Every row comes from one small tree of marks. Brackets hold a mark, then the marks that hang from it, in the order of their numbers. Every link used is in the known rows. Which tree was each row made from?
Known rows
{Z_188 Z_551 Z_689}: [ 0.71 -1.66  5.14  0.46  4.52 -1.07  2.44  0.23  1.44 -1.72  3.60 -2.33
 -1.35 -3.37  2.30 -0.65 -3.93  1.18  0.91  2.45  3.67 -5.21  1.18  2.64]
{Z_779 {Z_580 Z_506 {Z_547 Z_674} Z_551}}: [-2.98 -3.58  0.41 -0.16  8.86 -0.60  6.00  1.72  3.80 -0.14  4.42 -0.84
  0.23  0.55  2.84 -0.51 -0.43 -1.11  4.19  3.10  3.10 -5.35 -1.76  1.84]
{Z_689 {Z_188 Z_551} {Z_580 Z_547}}: [ 1.85 -0.82  3.91 -2.00  3.36  5.30 -0.91 -0.23  1.58  1.26  4.69 -1.23
 -0.98 -0.58  4.66  1.76 -5.41 -2.00  1.29 -1.12  3.71 -3.18 -0.18  3.14]
{Z_674 {Z_547 Z_63}}: [-0.15  1.23  0.53  1.78  4.04  2.24  1.03  4.23  3.45  0.96  3.75 -2.65
  0.43  0.51  1.49  0.22  0.93  0.83  0.37  4.32  4.01 -4.20  2.39 -1.43]
{Z_580 Z_547 Z_551}: [-1.87 -2.36  2.35 -1.19  6.31 -0.46  4.59  0.33  2.04 -0.79  5.04 -1.64
  1.08 -0.17  1.31  2.99 -1.14  0.47  2.67  3.40  4.61 -3.59  1.59  1.20]
{Z_580 Z_506 {Z_551 Z_188}}: [ 1.42 -1.85  1.08 -1.14  4.76 -1.43  3.30  4.95  1.43 -2.10  7.50 -0.23
 -2.72  0.90  0.96  2.29 -0.12  1.73  4.96  1.91  1.91 -4.50  1.53  5.18]
{Z_188 {Z_689 {Z_580 Z_547 Z_551}}}: [ 0.93 -4.27  2.17 -0.85  3.88 -0.92  1.55 -2.70  3.20  0.23  1.94  0.15
  1.59 -1.28  0.46 -0.53 -1.62  1.85  3.04  4.87  4.14 -3.01  3.10  0.27]
{Z_689 {Z_188 Z_551} Z_580}: [ 3.66  1.08  3.65 -0.69  3.06  3.59 -0.42  0.60 -0.51  1.03  5.46 -2.76
 -2.16 -0.50  3.90  0.75 -4.33 -1.24  2.55 -2.12  3.83 -4.57  1.11  2.50]
{Z_779 {Z_580 {Z_547 Z_674} {Z_551 Z_188}}}: [-0.86 -4.60  1.97 -2.23  8.94  2.21  7.82  1.54  2.54 -0.79  8.37  0.13
 -0.33  2.12  4.43  2.64  0.22  1.24  2.98  3.58  3.33 -8.19  1.78  2.99]
{Z_779 Z_580}: [ 0.16 -3.32  5.05  1.31  6.10  1.51  2.82  3.02  0.95 -1.13  6.04 -0.45
  0.77  0.49  2.08 -0.03 -0.33  0.70 -0.31  1.14  3.59 -5.27 -0.95  1.95]
{Z_551 Z_188}: [ 2.83 -2.33  4.52 -0.30  3.55  0.67  3.12  4.41  1.40 -1.48  8.32 -0.69
 -2.88  1.71  3.25  3.67 -0.38  2.20  0.64  1.84  2.35 -4.88  1.80  4.40]
{Z_580 Z_506}: [ 1.17 -1.62  2.53  1.80  3.11 -1.61  1.64  4.62  2.70 -1.41  4.55 -1.61
 -2.00 -0.57  1.30  0.10 -1.04  0.22  1.41  0.71  1.79 -1.89 -1.78  2.94]
{Z_551 {Z_188 {Z_689 Z_580}}}: [ 5.91 -4.04  3.60 -0.22  0.96 -0.27 -0.51  1.38  2.31 -0.78  4.72  0.81
 -2.28 -0.37  2.53 -0.11 -1.19  3.70  1.76  2.84  1.86 -4.28  2.91  3.25]
{Z_779 {Z_580 Z_506 {Z_551 Z_188}}}: [-0.03 -4.10  2.12 -0.96  7.33  0.49  3.14  4.70  1.35 -1.82  7.52  1.58
 -0.72  1.50  1.25  0.60 -0.37  1.32  4.20  1.57  2.25 -6.32 -0.50  5.91]
{Z_779 {Z_580 {Z_551 Z_188}}}: [ 0.62 -4.18  3.98 -1.47  7.70  1.46  4.44  3.02 -0.17 -1.90  8.56  0.58
  0.19  1.94  1.57  2.41  0.23  2.01  3.00  2.14  3.92 -8.04  2.60  4.03]
{Z_188 Z_551}: [ 0.95 -1.14  5.04  0.09  4.72  0.98  2.68  1.91  0.87 -0.93  5.61 -4.49
 -2.02 -1.04  3.52  2.83 -2.85 -0.44  1.41  0.43  4.18 -5.63  0.64  2.73]
{Z_547 Z_63 Z_674}: [ 0.89  2.70  0.04  2.37  4.09 -1.17  5.82  2.23  1.21 -0.36  3.61 -5.69
 -3.02  0.85  3.23  2.36  2.27 -1.40  2.25  2.22  3.09 -5.01  3.32 -2.18]
{Z_580 Z_551}: [ 0.44 -0.39  2.31 -0.18  5.70 -1.53  4.91  1.72  0.13 -0.88  6.09 -2.99
  0.34  0.20  0.13  2.07 -0.20  0.78  3.71  2.67  4.89 -5.12  2.87  0.80]
{Z_674 Z_547}: [ 1.01 -1.15  2.42  1.01  4.37  1.52  1.59  3.62  3.90  0.90  5.79 -1.78
  1.01  0.02  2.37 -0.21 -0.85  2.66  0.33  4.17  4.06 -4.34  0.29  0.10]
{Z_551 {Z_188 {Z_689 {Z_580 Z_547}}}}: [ 3.42 -6.12  4.00 -1.17  1.71  1.35 -0.56  0.79  4.47 -0.66  4.05  2.08
 -1.56 -0.18  3.08  0.36 -2.19  3.55  0.06  3.87  1.24 -2.69  1.83  3.57]

Which tree is each row?
[ 5.18 -4.43  1.85  0.21  0.20 -1.37 -1.76  3.32  4.10 -0.98  3.61  1.57
 -3.51 -1.19  1.77 -1.67 -1.44  3.27  2.40  2.35  0.67 -2.54  0.58  5.04] | {Z_551 {Z_188 {Z_689 {Z_580 Z_506}}}}
[ 1.55 -0.74  2.26 -1.44  2.96  4.14 -2.07  1.66  3.26  1.18  3.44 -0.40
 -2.21 -1.51  4.43 -0.27 -5.88 -2.55  2.53 -1.68  2.09 -1.57 -3.08  4.95] | {Z_689 {Z_188 Z_551} {Z_580 Z_506 Z_547}}
[-2.00 -2.48  1.19 -0.43  5.77 -1.41  3.65  2.56  3.45 -0.41  4.05 -0.75
 -0.10 -0.69  0.79  1.43 -1.26 -0.10  3.46  2.89  3.07 -1.83 -1.07  2.80] | {Z_580 Z_506 Z_547 Z_551}
[ 1.57  3.24 -1.04  0.27  2.52  3.09  2.48 -0.15  2.25  1.83  2.70 -2.38
 -2.29  1.43  4.37  0.95 -0.07 -2.49  2.03  0.71  2.36 -2.81  2.39 -1.36] | {Z_689 Z_188 {Z_580 {Z_547 Z_63 Z_674}}}
[ 2.90  1.02  1.04 -0.74  3.23  2.17  3.02 -0.32  2.13  2.15  5.22 -1.78
 -1.93  0.91  4.73  0.40 -1.65 -0.75  2.05  0.28  2.66 -3.21  0.61  0.36] | {Z_689 Z_188 {Z_580 {Z_547 Z_674}}}
[-3.14 -0.25 -1.31  0.83  5.13 -0.82  2.60  2.61  3.33 -1.06  1.72 -1.32
 -0.56 -0.35  0.38  1.90 -0.09 -1.52  3.68  2.94  2.63 -1.72  0.96  1.06] | {Z_580 Z_506 {Z_547 Z_63} Z_551}
[ 2.98 -2.51  1.69 -0.14  3.55 -2.39  1.52 -1.54  1.29 -0.28  2.59 -1.58
  0.84 -1.89 -0.54 -1.19 -0.68  2.24  4.53  3.80  4.56 -4.90  4.43 -0.48] | {Z_188 {Z_689 {Z_580 Z_551}}}
[ 0.94 -0.19  1.52 -2.22  4.06  2.16  1.27 -0.72  0.45  1.06  5.04 -0.27
  0.84  0.98  1.71  1.23 -2.16 -0.16  3.60  0.98  4.06 -3.08  2.18  0.97] | {Z_689 Z_188 {Z_580 Z_547 Z_551}}
[ 3.35  1.84  1.25 -1.03  3.73  0.58  1.27 -0.02 -1.97  0.59  5.66 -1.55
  0.10  0.60  0.66  0.36 -0.87  0.54  5.10 -0.20  4.25 -4.61  3.17  0.62] | {Z_689 Z_188 {Z_580 Z_551}}
[ 1.16 -0.13 -0.12 -1.69  3.59  1.13 -0.18  1.07  2.17  1.29  3.99  1.14
 -0.04 -0.01  1.10 -0.65 -2.72 -0.78  4.64  0.42  2.59 -1.32 -0.89  3.09] | {Z_689 Z_188 {Z_580 Z_506 Z_547 Z_551}}
[ 3.10 -6.29  2.22 -0.76  0.89  0.18 -1.63  2.42  6.02 -0.78  2.63  3.00
 -2.70 -0.96  2.78 -0.98 -2.27  2.65  1.09  3.41 -0.31 -0.82 -0.63  5.53] | {Z_551 {Z_188 {Z_689 {Z_580 Z_506 Z_547}}}}
[-0.45 -3.79  1.55 -2.07  5.25 -0.16  3.09  4.15  3.59 -1.35  6.85  1.32
 -1.63  0.48  1.65  2.96 -1.52  1.27  3.59  2.99  2.16 -2.98 -0.10  5.61] | {Z_580 Z_506 Z_547 {Z_551 Z_188}}
[ 3.57  0.79  1.94 -0.36  2.33  2.73 -2.09  2.39  1.05  0.95  4.02 -1.74
 -3.25 -1.36  3.55 -0.88 -4.59 -2.07  3.65 -2.48  2.57 -2.94 -1.86  4.27] | {Z_689 {Z_188 Z_551} {Z_580 Z_506}}
[-2.11 -1.41 -0.66 -0.94  4.82  0.30  2.47  4.39  3.22 -1.37  4.27  0.60
 -1.92  1.25  1.28  3.41 -0.18 -0.32  3.50  3.14  1.56 -2.54  1.84  4.36] | {Z_580 Z_506 {Z_547 Z_63} {Z_551 Z_188}}
[ 2.55 -4.93  2.15 -2.96  4.05  1.76  1.46  0.88  2.46  0.47  6.36 -0.57
 -0.49  2.41  2.81  4.45 -0.44  1.97  4.51  3.30  2.89 -4.76  3.38  3.39] | {Z_689 {Z_580 Z_547 {Z_551 Z_188}}}
[-1.49  0.40 -1.38  1.99  3.85 -0.74  4.52  3.11  4.99  0.22  1.90 -2.80
 -3.53 -0.05  3.76  1.16  0.47 -2.55  2.00  2.51  1.19 -1.75 -0.65  0.23] | {Z_580 Z_506 {Z_547 Z_63 Z_674}}
[-1.32 -1.37 -0.91  0.04  6.26 -2.45  6.45  1.52  4.21  0.00  4.15 -2.88
 -1.40 -0.53  2.35  1.28 -0.47 -0.71  5.07  3.34  2.96 -3.76 -0.13  1.40] | {Z_580 Z_506 {Z_547 Z_674} Z_551}
[ 2.47  0.48  1.95 -1.70  4.32  4.14  2.44 -1.42  2.00  2.21  4.89 -3.58
 -2.74 -0.12  6.44  1.57 -4.08 -2.37  2.60 -0.73  3.37 -4.77  0.79  1.76] | {Z_689 {Z_188 Z_551} {Z_580 {Z_547 Z_674}}}
[ 0.46 -2.26  1.10 -2.17  6.54 -0.33  7.96  1.21  2.99 -0.61  8.09 -1.99
 -2.27  1.94  3.84  4.74  0.37  1.05  4.45  3.87  3.05 -6.22  3.51  2.61] | {Z_580 {Z_547 Z_674} {Z_551 Z_188}}
[ 4.57 -3.16  0.51 -0.98  2.70 -0.40  0.58  3.60  2.05 -0.35  6.03 -1.48
 -2.55  1.44  1.18  1.92 -0.01  1.41  6.51  1.57  2.10 -4.34  1.97  4.44] | {Z_689 {Z_580 Z_506 {Z_551 Z_188}}}
[-3.66 -2.78  1.77  2.08  5.60  2.55  0.89  4.08  3.68 -0.83  1.63  1.43
  0.03 -0.25  1.87 -0.19 -0.71 -2.23 -0.65  1.96  1.63 -2.10 -2.94  2.32] | {Z_779 {Z_580 Z_506 {Z_547 Z_63}}}
[ 2.22 -3.27  2.08 -0.14  0.98  1.66 -0.96  0.85  4.34 -0.81  1.61  1.63
 -1.84  0.56  2.67  1.07 -0.68  1.56  0.36  4.06  1.07 -2.87  3.63  1.96] | {Z_551 {Z_188 {Z_689 {Z_580 {Z_547 Z_63}}}}}
[-0.12 -1.65  1.05  0.74  4.35 -1.46  4.40  3.20  5.64  0.21  3.90 -2.40
 -3.04 -0.55  4.19  0.92 -0.65 -0.87  1.96  2.29  1.41 -1.84 -2.18  2.08] | {Z_580 Z_506 {Z_547 Z_674}}
[ 3.13  1.80 -0.67 -0.43  2.99 -0.22  0.00  1.93 -0.15  0.28  4.90 -0.55
 -1.06  0.01  0.30 -1.38 -1.52 -0.37  5.93 -0.55  2.99 -2.89  0.52  2.16] | {Z_689 Z_188 {Z_580 Z_506 Z_551}}
[-2.38 -5.49  4.02  0.89  6.16  1.95  1.25  3.75  4.48 -0.88  3.88  1.77
  0.58 -0.34  2.31 -0.74 -2.01 -0.47 -0.49  1.75  1.78 -2.15 -4.62  3.73] | {Z_779 {Z_580 Z_506 Z_547}}
[ 3.69 -3.44  4.26  0.30  2.52  0.32 -0.83 -1.26  1.86 -0.15  1.94 -2.55
 -1.06 -3.13  2.48 -0.68 -3.66  0.72  2.10  1.48  3.77 -4.79  1.93  1.63] | {Z_188 Z_551 {Z_689 Z_580}}
[ 2.36 -5.15  0.24 -2.17  3.51  1.08 -0.21  2.97  3.89  0.16  5.08  0.41
 -1.68  1.37  2.17  2.55 -1.08  1.06  5.19  2.34  1.65 -2.91  0.43  5.20] | {Z_689 {Z_580 Z_506 Z_547 {Z_551 Z_188}}}
[-1.15 -3.80  3.15 -2.34  5.89 -1.55  4.39  0.32  3.16 -2.02  6.04  2.70
 -0.40 -0.80  1.10  1.77 -1.86  3.80  1.81  5.23  3.10 -4.45  3.33  3.90] | {Z_580 Z_547 {Z_551 {Z_188 Z_689}}}
[ 0.11 -2.27 -0.61 -1.76  6.08 -1.36  6.50  3.67  4.36 -0.66  6.81 -1.24
 -3.39  1.44  3.85  2.80 -0.11  0.67  5.25  3.26  1.88 -4.70  1.02  4.07] | {Z_580 Z_506 {Z_547 Z_674} {Z_551 Z_188}}
[ 4.50 -3.25  1.97 -1.64  3.31  0.54  1.63  1.70  0.18 -0.37  7.24 -2.01
 -1.26  2.50  1.97  3.34  0.28  2.04  5.37  1.93  3.43 -6.36  4.61  2.74] | {Z_689 {Z_580 {Z_551 Z_188}}}
[ 0.46 -4.41  0.23 -0.51  3.79 -2.04  0.03 -0.76  4.53  0.05  0.65  0.92
  0.67 -2.76 -0.03 -2.04 -2.10  1.63  4.02  4.09  2.47 -1.25  0.25  1.92] | {Z_188 {Z_689 {Z_580 Z_506 Z_547 Z_551}}}
[-1.72 -3.85  1.87  1.17  6.75  0.95  4.87  3.35  5.21  0.12  4.08 -0.35
 -1.21 -0.11  4.48 -1.19 -1.05 -1.27  0.67  1.83  1.75 -3.86 -3.92  2.40] | {Z_779 {Z_580 Z_506 {Z_547 Z_674}}}
[ 3.39 -3.94  0.05 -2.40  4.82  0.70  4.80  0.18  3.01  0.96  6.47 -2.79
 -2.09  2.50  4.25  4.11  0.37  0.89  6.06  3.43  2.94 -6.18  4.45  2.03] | {Z_689 {Z_580 {Z_547 Z_674} {Z_551 Z_188}}}
